Each row was made from one small tree. The marks that hang from a mark follow it in brackets, in the order of their numbers. Every link used is in the known rows. Write each row's tree.
Known rows:
j_478[j_761]: [ 11 -48 -23 -20  11  -2  19  27 -33   3  -2 -14  13   8 -41 -44 -68  -1
   1  -9  27   9   0  18 -13  -8  23  15  14]
j_378[j_720[j_368]]: [ 31 -55 -20  -9   5 -64   8  54  -8 -16  -4 -10   1  11 -39 -26 -67  -5
   2 -32  26  94  26  -7 -21 -17  59  22 -11]
j_378[j_720]: [ 18 -43 -15 -12  14 -27   9  42   1 -16 -11   2  15   9 -26 -36 -57  -1
  -4   0  18  55   5   3 -23 -12  50  33  -6]
j_378[j_720[j_903[j_154[j_565]]]]: [ 11   4 -36   0   8 -12   9   4  -7 -11  21 -18  11  16 -20 -23 -80  19
 -46 -12  38  47   1  20 -43 -15  51  33 -22]
j_154[j_720[j_368 j_903]]: [  9 -31 -23 -24 -10 -69  14  16 -34  -3  -9  -9 -11  23 -62 -12 -91  -8
   3 -52  28  51  41 -13 -24 -43  61  19 -20]
j_478[j_154 j_761]: [ 23 -37 -22  -7  20 -13  13  19 -10   3  -7 -25  29  15 -29 -56 -59  18
 -20 -20  38  -1  -1   7 -14 -24  33  15  20]
j_365[j_271 j_368[j_720[j_903[j_154]]]]: [ -29  -22  -46   -2   34  -45   32   -9  -14  -13   -2  -21   30    6
  -39    1 -112    8  -50  -68   13   60    2    4  -12  -38   -1   23
  -17]
j_370[j_378[j_720]]: [ 28 -44 -39   2  35 -29  -6  37   0  11 -23  19  26  -3 -20 -25 -73 -11
  -2   8  30  70  33   7 -28   0  70  22  -8]
j_154[j_565[j_370] j_720[j_903]]: [  5   9 -50 -24   4 -27  14  -7 -20 -10  -7 -10 -18  23 -52 -13 -93  20
 -10  -2  62  20  15  -7 -35 -23  50  36   1]
j_154[j_565[j_370[j_378]] j_720]: [ 27  -2 -70 -10  32 -29 -10   5  -8  10 -30   4   1   4 -21 -14 -94  12
   3  29  70  34  28  -6 -41   7  75  30   2]
j_565[j_370[j_378[j_720]]]: [ 39 -45 -58   1  38 -38  -4  37  13  10 -19  13  -1  -4 -23 -24 -86   2
   2  22  55  71  23  14 -20   7  54  35   5]
j_478[j_154[j_720[j_368]]]: [ 31 -30 -22  -4  10 -77   1  23   1 -15 -25 -11   8  23 -33 -40 -64  13
  -4 -42  29  46  29 -30 -31 -45  82  14  -8]
j_761[j_478[j_154[j_720[j_368 j_903]]]]: [  11  -19  -25   -8   19  -61   20  -22  -13   10  -11  -18   -4   41
  -76  -24 -102   12   -7  -78   52   53   31  -19  -19  -55   83   26
  -11]
j_370[j_378[j_720[j_903[j_271[j_365]]]]]: [  16  -19  -29  -39   24  -31  -18   -3   -9    1   -4   18   22   15
  -41  -15 -100   -3   -7    1   47   72   88   37  -37  -14   57   20
  -14]
j_720[j_903]: [  2 -20 -15 -15   1  -6  16   3 -28  17  -7 -11  26  17 -47 -17 -76   9
 -14 -39  32  41  11   7 -25 -29  33  13   2]
j_368[j_720[j_903[j_154 j_271[j_365]]]]: [  3  42 -29 -40  -2 -23   7 -11 -26 -26  11  -4  55  19 -33 -40 -92   3
 -31 -37  27  16  37  31 -29 -32  42  15 -13]
j_761[j_478]: [  8 -34 -21 -11  26  13  21  -5 -20  20 -14 -13  18  23 -55 -28 -77  12
   2 -31  42  50 -15   4 -26  -9  59  20   7]
j_271[j_365[j_368]]: [ 10 -54  -8 -19  20 -43  13  21  -7 -18  -5 -21  33  20 -20   1 -70  18
   3 -28  27  63  30  17 -22 -36  43  21  -8]
j_761[j_478[j_154[j_565 j_720[j_368]]]]: [ 19 -11 -36  -4  23 -50   6 -16  -5  -3 -17 -27   2  38 -53 -25 -91  29
 -12 -48  63  57  22 -37 -43 -31 106  24  -1]
j_271[j_365[j_368[j_720]]]: [  5 -28 -17 -22  13 -56  23  29  -2 -43  -9  -8  61   7 -31  -9 -74   1
 -10 -36  18  56  33   2  -3 -33  48  25  -6]
j_720[j_368 j_903[j_154 j_271[j_365]]]: [ 19  -8 -17 -40  -3 -45  -3 -15 -37   0  19 -29  12  34 -38 -20 -97  19
 -21 -55  43  70  59  30 -49 -41  47   5 -20]
j_761[j_478[j_154]]: [ 19 -23 -23   4  41   2  11 -14   5  17 -20 -21  35  28 -42 -41 -73  31
 -14 -42  48  42 -13  -3 -24 -24  68  23  15]
j_368[j_720[j_903[j_271]]]: [ -8  21 -26 -44  -1 -12  22  -6 -21 -14  -4  10  34   6 -62 -34 -94 -12
  -8 -48  21  24  39 -22 -19 -13  27  12  13]
j_154[j_565[j_370[j_378]] j_720[j_368]]: [  40  -18  -72  -12   21  -64  -16   16  -14    3  -24  -11  -14    8
  -33   -8 -108   10   12   -2   72   72   49  -23  -39    1   80   20
   -2]

Which tree is each row?
[ 10  -1 -30  -5  33  -9   8 -25   4  -4 -24 -17  18  35 -42 -33 -80  33
 -14 -18  56  20   0 -22 -42 -27  93  31   2]
j_761[j_478[j_154[j_565 j_720]]]
[ 15   2 -26   6  41  16  10 -28   4   9 -12 -32  39  30 -38 -31 -78  43
 -29 -34  65  41  -8 -16 -43 -13  75  18  19]
j_761[j_478[j_154[j_565]]]
[  28  -31  -57   -2   31  -40    4   17    3   19   -6    8   -4   -2
  -46  -12 -103    0   -5    1   67   74   40   16  -16   -1   42   35
    0]
j_565[j_370[j_378[j_720[j_903]]]]
[  28  -53  -43    3   20  -65   -3   18  -15   19   -5    3   11    7
  -56    1 -104  -15  -10  -38   43  110   66   -3  -20  -20   62   15
  -15]
j_370[j_378[j_720[j_368 j_903]]]
[ 31 -15 -20 -46  -3 -73 -10  13 -26 -26  -5  -7  -8  33 -17 -40 -78  10
  10 -19  29  43  46  20 -52 -39  80  20 -32]
j_903[j_154[j_720[j_368]] j_271[j_365]]
[  4   0 -25 -38  15 -49  22   4  -2 -41   3  -8  42   8  -8 -28 -90  10
 -14 -28  19  42  33  15 -28 -23  42  24 -14]
j_903[j_154 j_271[j_365[j_368[j_720]]]]
[  5  -6  -2 -54   1  -8   1 -20 -31  -3   6  -6  25  31 -48 -20 -82  16
  -7 -27  38  40  59  22 -39 -35  37   9   1]
j_720[j_903[j_271[j_365]]]
[  -8   64  -43  -35    3    1   17  -30  -23  -16   11  -11   42    9
  -32  -35 -101   10  -43  -37   39   18   22  -13  -46   -6   38   14
    2]
j_368[j_720[j_903[j_154[j_565] j_271]]]
[ 20 -19 -31   2  -1 -41  12   3 -33  18   9 -35  16  23 -36 -21 -91   9
 -27 -68  38  68  14  12 -35 -33  40  10 -16]
j_720[j_368 j_903[j_154]]
[ 21  -9 -33  -6  21  -2   3  -2  -9  -3  -1 -32  40  19 -29 -49 -60  31
 -36 -10  47   3   4   4 -31 -14  37  11  28]
j_478[j_154[j_565] j_761]
[ 16 -10 -34 -16  15 -25   5   9  -8 -21 -11 -15  13  22 -27 -52 -65  20
 -18   3  49 -25   9  -9 -27 -26  61  23   8]
j_478[j_154[j_565 j_720] j_761]
[ -9 -48  -3 -55  14 -58  19   2  -6 -34  18   4  -8  24 -53   4 -98   9
   6 -24  31  75  73  13 -24 -39  33  36 -23]
j_378[j_720[j_903[j_271[j_365[j_368]]]]]
[ 22  -3 -17 -36  10  -7  -5  -6 -21 -15   2 -14  30  28  -5 -45 -67  24
 -11  -6  31  30  20  45 -58 -18  46  15  -9]
j_903[j_154 j_271[j_365]]
[ -5  30 -36 -33  -2 -11  24 -10 -19  -5   4   1  34   8 -34 -49 -98  -6
 -29 -45  25  18  15  -4 -28 -17  28  19  -2]
j_368[j_720[j_903[j_154 j_271]]]
[  13  -20   -9  -62  -13  -71   -4   -1  -39  -22    0   -1  -10   36
  -65  -16 -101    2   16  -38   34   55   83    1  -36  -51   67   18
  -20]
j_154[j_720[j_368 j_903[j_271[j_365]]]]
[  41  -47  -61   -1   22  -76   -3   25   -7   22    3   -5  -18    3
  -61   -3 -114   -5   -3  -27   69  109   57    5  -15  -10   50   24
   -6]
j_565[j_370[j_378[j_720[j_368 j_903]]]]
[   4  -18  -18  -53  -12  -63   15   -5  -39   -6   -5    4  -32   26
  -68  -15 -104   -8   19  -49   34   49   61  -33  -42  -39   54   17
  -14]
j_154[j_720[j_368 j_903[j_271]]]
[  6 -21 -18 -42  -5 -37  10 -12 -37  10   4 -15  -5  22 -65 -16 -99   3
   4 -65  34  78  59 -22 -37 -23  30   3   4]
j_720[j_368 j_903[j_271]]
[  21   -8  -62   -2   32  -22   -4    2    1   14   -1   -3    9    4
  -43   -2 -110   13  -23   10   81   74   41    7  -33    7   47   33
    2]
j_154[j_565[j_370[j_378[j_720[j_903]]]]]
[ 36 -15 -50 -22   0 -67   5  22 -16 -22  -8 -21 -23  17 -45 -13 -88  17
   9  -9  65  57  21 -28 -40 -13  68  28   1]
j_154[j_565[j_370] j_720[j_368]]
[  28    6  -57   -2    1  -38   11   -8  -25   10   24  -49   -2   21
  -35  -10 -104   32  -35  -50   78   69    9    9  -41  -17   39   18
   -2]
j_720[j_368 j_903[j_154[j_565[j_370]]]]
[ -6 -15 -18 -54  14 -48  23  15  -4 -49  -6   3  47   7 -31 -20 -89   4
   2 -33  18  49  52  -9 -13 -24  40  21   0]
j_903[j_271[j_365[j_368[j_720]]]]
[ 17  -6 -48 -24   7 -31   7  11  -9 -22 -16  -5 -13  18 -28 -25 -77  22
   3  18  60  20   1 -12 -40  -8  59  38   5]
j_154[j_565[j_370] j_720]
[ -22   11  -37  -34   12  -35   47  -20  -11  -14   13   -4   15    3
  -34  -19 -114   -2  -17  -61   26   38   28  -21  -21  -23   23   26
  -11]
j_365[j_368[j_720[j_903[j_154 j_271]]]]
